What can hang from each mark:
lebapoz: duduz nofaf
pame: dotenu nofaf
duduz: lebapoz tunon
fipe: gazod
norifib: dotenu nofaf
tunon: nofaf
fale: dotenu
nofaf: gazod lebapoz norifib pame tunon
dotenu: norifib

Each row was made from one small tree. The marks that hang from a mark follow it in brackets, in alphabetical order. Every link used is in the known rows. Write each row's tree.
Known rows:
norifib{dotenu}: [  9 -11   7  -1  -5  27   5   8  -3   7  31  -4  16   1  -8  -5  11  21
  45  13 -23   2  17  -9   0   9  -6  31   5]
pame{dotenu}: [  1 -13   3   3  -9  23  -6  15  -3  25  28   9  19  -4  -1  -5  -7 -41
  51   2   2 -20  25 -10  -3   2 -15   7  -3]
lebapoz{duduz}: [ -2 -13  18  21   7  16   3   5  -7   7  23 -11   3  21  -3 -10 -23   8
  32 -23 -10 -15  21 -14   6  10 -23  21   4]
lebapoz{duduz{tunon{nofaf}}}: [  8 -12  27  44   7  20  15   7  -9   4  28  -8  -2  22   4 -15 -30  -4
  39 -21  -8 -11  31  -7  10   5 -24  35  10]
nofaf{gazod lebapoz{duduz} tunon}: [ -5 -14   1  41 -19  28  31  22 -17   6  32  16  15   5   2  -6 -52  12
  76 -89  10  40   6 -13  -7  18 -21  -9  16]
tunon{nofaf{gazod pame}}: [ 15 -28  10  34  -3  29   0  17 -14   3  28  23   6  19   3 -13 -19  -9
  55 -51  20  35  48  -3  -1   4 -23   4   2]
lebapoz{nofaf{gazod pame}}: [  5 -22   6  26   4  22  22  18 -15  16  30  13   1  16  12 -18 -21  -8
  50 -56  -2  17  22 -18 -14   6 -21  31  -8]
lebapoz{duduz nofaf{norifib pame{dotenu}}}: [  9 -21  13  24   8  17  22  26  -4  20  32  -6  -9  10  13 -18 -41 -35
  44 -43   1  -4  46 -21 -15   4 -33  43 -16]
duduz{tunon{nofaf{gazod lebapoz norifib}}}: [ 13 -15  11  74 -12  36  26  16  -9  -2  35  18   3  15   9 -13 -39 -15
  62 -38   0  28  24  -1   2   3 -14  21  13]
nofaf{gazod lebapoz}: [ -4 -17  -4  33 -18  29  15  12 -14   5  29  21  20  10   0  -5 -33  -7
  62 -61   4  25  -1  -9  -3  16 -12  -5  12]
fipe{gazod}: [  0 -16  -3  -2   4  26 -10   7   0  -3  20   9  -1   8   8 -11  -7 -13
  36 -25 -16  10  22 -15   6   7 -14   5  23]
dotenu{norifib{nofaf{lebapoz pame}}}: [ -5 -26   6   3   8  25   7   8 -11   7  33  11  -7  14  -6  -4 -29  16
  40 -35  -6 -31  13 -15  -9  -4  -5   6   9]
dotenu{norifib{nofaf{lebapoz{duduz} pame}}}: [ -4 -25   9   1  11  22   8   8 -11   7  33   5 -10  16  -5  -5 -33  13
  38 -38  -5 -36  16 -15  -8  -3  -9  10   8]
nofaf{lebapoz norifib pame{dotenu}}: [  3 -27  -8  48 -24  38  18  25   2   7  38  17  23  -4   7  -6 -52 -26
  74 -47  19  31  31  -6 -19   5 -13  -9  -3]
norifib{nofaf{lebapoz}}: [  0 -14   8  -1  -5  24  14   4 -13   6  24   9  16  15   1  -1 -44  -1
  47 -32  -5 -19  30 -15   9  -2  -7   5  10]
lebapoz{nofaf{norifib}}: [  5 -15   7  31   4  22  14  19  -4  13  26   8  -5  19   6 -11 -21 -10
  37 -31 -18   5  30 -24  -8   0 -21  34  -8]
pame{dotenu nofaf{gazod norifib tunon}}: [ 11 -15   1   4 -31  26   9  36  -5  36  29  23   2 -25   1  -3 -36 -64
  83 -57   6   8  38 -11  -9  -9 -23 -25 -14]
dotenu{norifib{nofaf{gazod tunon}}}: [ -3 -21   3   2   8  25   8  13 -14  12  31  15 -14  14  -6  -4 -20  21
  43 -41  -7 -19   8 -17  -9  -5  -8   4   7]
norifib{nofaf{pame tunon}}: [  4 -20   9  13  -1  29  24  12 -15   8  27   9  13  14   8  -6 -45  29
  59 -46   5   8  40 -13  -3  -7  -9   2   3]
dotenu{norifib{nofaf{gazod pame tunon}}}: [ -2 -26   3   7   8  28  13  15 -14  10  34  15 -12  13  -2  -6 -25  25
  48 -50   0 -10  12 -15 -15  -5  -8   3   5]
norifib{dotenu nofaf{lebapoz pame}}: [ 13 -19   6 -18  -9  30  26   9 -11   4  35   0  22  -4   2  -3 -30  13
  61 -17  -5  -2  37  -8  -1   2  -1  25   5]
duduz{lebapoz{nofaf} tunon}: [ 11 -11  20  65   6  28  21  -3 -15   5  30   1   8   7   0 -18 -12  12
  49  -7 -23  -4  11   0   0   5  -5  38  13]
fale{dotenu{norifib{nofaf}}}: [-10 -16   9  15  -4  15   0  31 -15   8  29   4  -7  11 -24  -8  -3  27
  30 -14 -18 -35  17 -15  -3   0  -8  29  -3]
duduz{lebapoz{nofaf}}: [  6 -16  13  29   8  22  -3  -3 -14   8  23   5  12   9 -11 -12  -1  12
  39 -15 -16  -4  23  -8   0   9 -10  18   6]
dotenu{norifib{nofaf{lebapoz pame tunon}}}: [ -5 -25   5   8   5  28  13  13 -12   8  34  13  -6  11  -5  -3 -33  27
  49 -46  -4 -20  15 -17 -12  -5  -5  -1  12]

Write each row's tree:
[  3 -18  20  27  12  16  30  22 -13  16  30  -5  -5  15  11 -18 -39  11
  49 -61  -5   5  38 -24 -11   6 -31  37  -4]  lebapoz{duduz nofaf{pame tunon}}
[ 13 -14   6  13 -24  28  17  27  -7  17  28  15  -3 -10  -3  -4 -28  -7
  74 -60 -14  27  29 -12  -5  -5 -17 -11  -6]  pame{nofaf{gazod norifib{dotenu} tunon}}
[ 11 -14  -1  28  -6  29  31  30  -9  14  34  14  -4   4   8 -11 -21   1
  61 -51 -12  40  25 -23 -17   6 -21  34  -7]  lebapoz{nofaf{gazod norifib{dotenu} tunon}}
[  6 -18   5  20 -26  25  11  20  -8  15  24  19   1  -1  -3  -3 -45 -33
  66 -71  -9  11  23 -11   1  -2 -17 -22  -2]  pame{nofaf{gazod lebapoz norifib}}
[ 12 -21   5  26   2  27  23  21  -3  11  33   4  -1   9  10 -14 -18   2
  48 -29 -14  20  36 -19 -16   2 -17  42 -12]  lebapoz{nofaf{norifib{dotenu} pame}}
[ 11 -18  18  68  -7  33  24  10 -10  -1  35  13  12  15   9 -15 -35  -3
  60 -29   0  13  29   0   3   1 -12  22  16]  duduz{tunon{nofaf{lebapoz pame}}}
[  6 -15  12  35   4  24   3   2 -16   9  24   8  13   5 -10 -11  -7  25
  49 -25 -14   7  25  -9  -3   8 -10  12   8]  duduz{lebapoz{nofaf{tunon}}}
[ 10 -19   6  42   2  27   3   5 -13   6  25  11   6   8  -8 -13 -10   5
  47 -31  -9  19  21  -6  -7  10 -13  16   1]  duduz{lebapoz{nofaf{gazod norifib}}}
[ 12 -17   2  -3 -27  23   0  29  -3  36  27  19   0 -19   0  -4 -29 -81
  70 -42   2  -9  36  -9  -5  -8 -22 -16 -18]  pame{dotenu nofaf{gazod norifib}}
[ -3 -24  10  39  -7  25  20  10  -9   1  31   0  20  13   4 -11 -49  12
  57 -57   7  10  22  -8  -6  14 -17   3  10]  nofaf{lebapoz{duduz} pame}
[  0 -12  15  12 -23  22  12  16 -11  18  23  15  11  -5  -6  -1 -39  -6
  69 -63 -16  -6  28 -15   6  -5 -14 -26   9]  pame{nofaf{lebapoz tunon}}
[  2 -22   7   8  -5  27  21   6 -14   5  28   9  19  14   6  -5 -52   6
  55 -43   5  -6  35 -11   2  -2  -7   3   6]  norifib{nofaf{lebapoz pame}}
[ -4 -16   3  29 -13  23  18  12 -15   5  29   9  12  12   0  -8 -42 -11
  58 -67   5  16   3 -10   0  20 -20   3  11]  nofaf{gazod lebapoz{duduz}}
[ -1 -12   7   7  -9  27  24  11 -15   7  26  13  18  10   2   0 -52  16
  60 -47  -2  -3  32 -17   5  -3  -7  -4  13]  norifib{nofaf{lebapoz tunon}}
[  1 -27  -7  32 -13  35  21  32 -13  20  41  25   8  -8   8 -11 -27   2
  84 -69  25  37  13  -7 -29   5 -16 -11  -1]  nofaf{gazod pame{dotenu{norifib}} tunon}
[ -3 -14  -5  63 -24  39  25  25  -2  -3  32  20  18   7   0  -1 -54  24
  72 -63  -1  49  20 -16 -11   6 -12 -17  13]  nofaf{lebapoz norifib tunon}
[ -5 -14  -6  45 -24  34  29  22 -17   5  32  27  22   3   2  -4 -43  16
  81 -83   8  48   2 -12  -9  15 -13 -18  17]  nofaf{gazod lebapoz tunon}
[  2 -14   9  14 -27  23  17  21 -15  19  25  22   8  -6  -3  -3 -42 -14
  77 -82  -8  10  20 -13   2  -1 -16 -29   6]  pame{nofaf{gazod lebapoz tunon}}
[ 10 -17  -1  -1 -35  25   6  30  -4  33  30  23   8 -24  -1  -1 -43 -86
  79 -55   6  -7  33  -9  -5  -5 -20 -24 -11]  pame{dotenu nofaf{gazod lebapoz norifib}}
[  6 -27  -4  44 -12  36   9  23   3  11  34  11  13   2   8 -10 -32 -17
  61 -28  15  27  35  -6 -20   0 -16   2 -12]  nofaf{norifib pame{dotenu}}
[ 10 -15  25  41   4  21  16  12  -8   9  31  -6   1  13   7 -16 -33 -18
  47 -21   2 -11  36  -5   4   4 -25  33   6]  lebapoz{duduz{tunon{nofaf{pame{dotenu}}}}}
[  1 -13  20   1 -15  14   5  10  -9  18  21   3   5   1  -8  -3 -39 -25
  53 -51 -18 -29  29 -14  11  -2 -18 -11   4]  pame{nofaf{lebapoz{duduz}}}
[ 13 -17  16  72   3  31  28   1 -18   5  34   6   8   5   6 -22 -19  10
  60 -29 -10  16   9   4  -8   8  -7  35   9]  duduz{lebapoz{nofaf{gazod pame}} tunon}
[ -6 -19   8   0   8  23  10  12 -12   9  32   8 -11  13  -9  -1 -33  21
  42 -41 -10 -33  14 -20  -5  -4  -9   6  13]  dotenu{norifib{nofaf{lebapoz{duduz} tunon}}}
[  0 -24 -10  42 -31  38  33  33 -15  16  41  30  30 -14  11  -8 -52 -10
 101 -89  32  55  16  -5 -24  12 -15 -22   7]  nofaf{gazod lebapoz pame{dotenu} tunon}
[  6 -23   5   7   0  27  20   9 -17   9  27  11   8  17  10  -9 -40   3
  54 -49  11   7  29  -9  -2  -2 -11   7  -3]  norifib{nofaf{gazod pame}}
[ 12 -17  16  61 -10  33  22  13  -9   5  37  14  13   7  10 -14 -34 -21
  64 -24   5   8  33   1   1   0 -13  21  13]  duduz{tunon{nofaf{lebapoz pame{dotenu}}}}
[  9 -13  24  46   5  21  18  10 -11   4  29  -5  -4  21   5 -16 -31  -8
  43 -30  -4  -3  26  -6   8   7 -25  34   9]  lebapoz{duduz{tunon{nofaf{gazod}}}}
[  7 -21   1   5  -9  30  27  21 -17  18  32  17  14   1  12  -7 -46  -7
  74 -56  20  15  37 -10  -9  -4 -13  -2  -3]  norifib{nofaf{gazod pame{dotenu} tunon}}
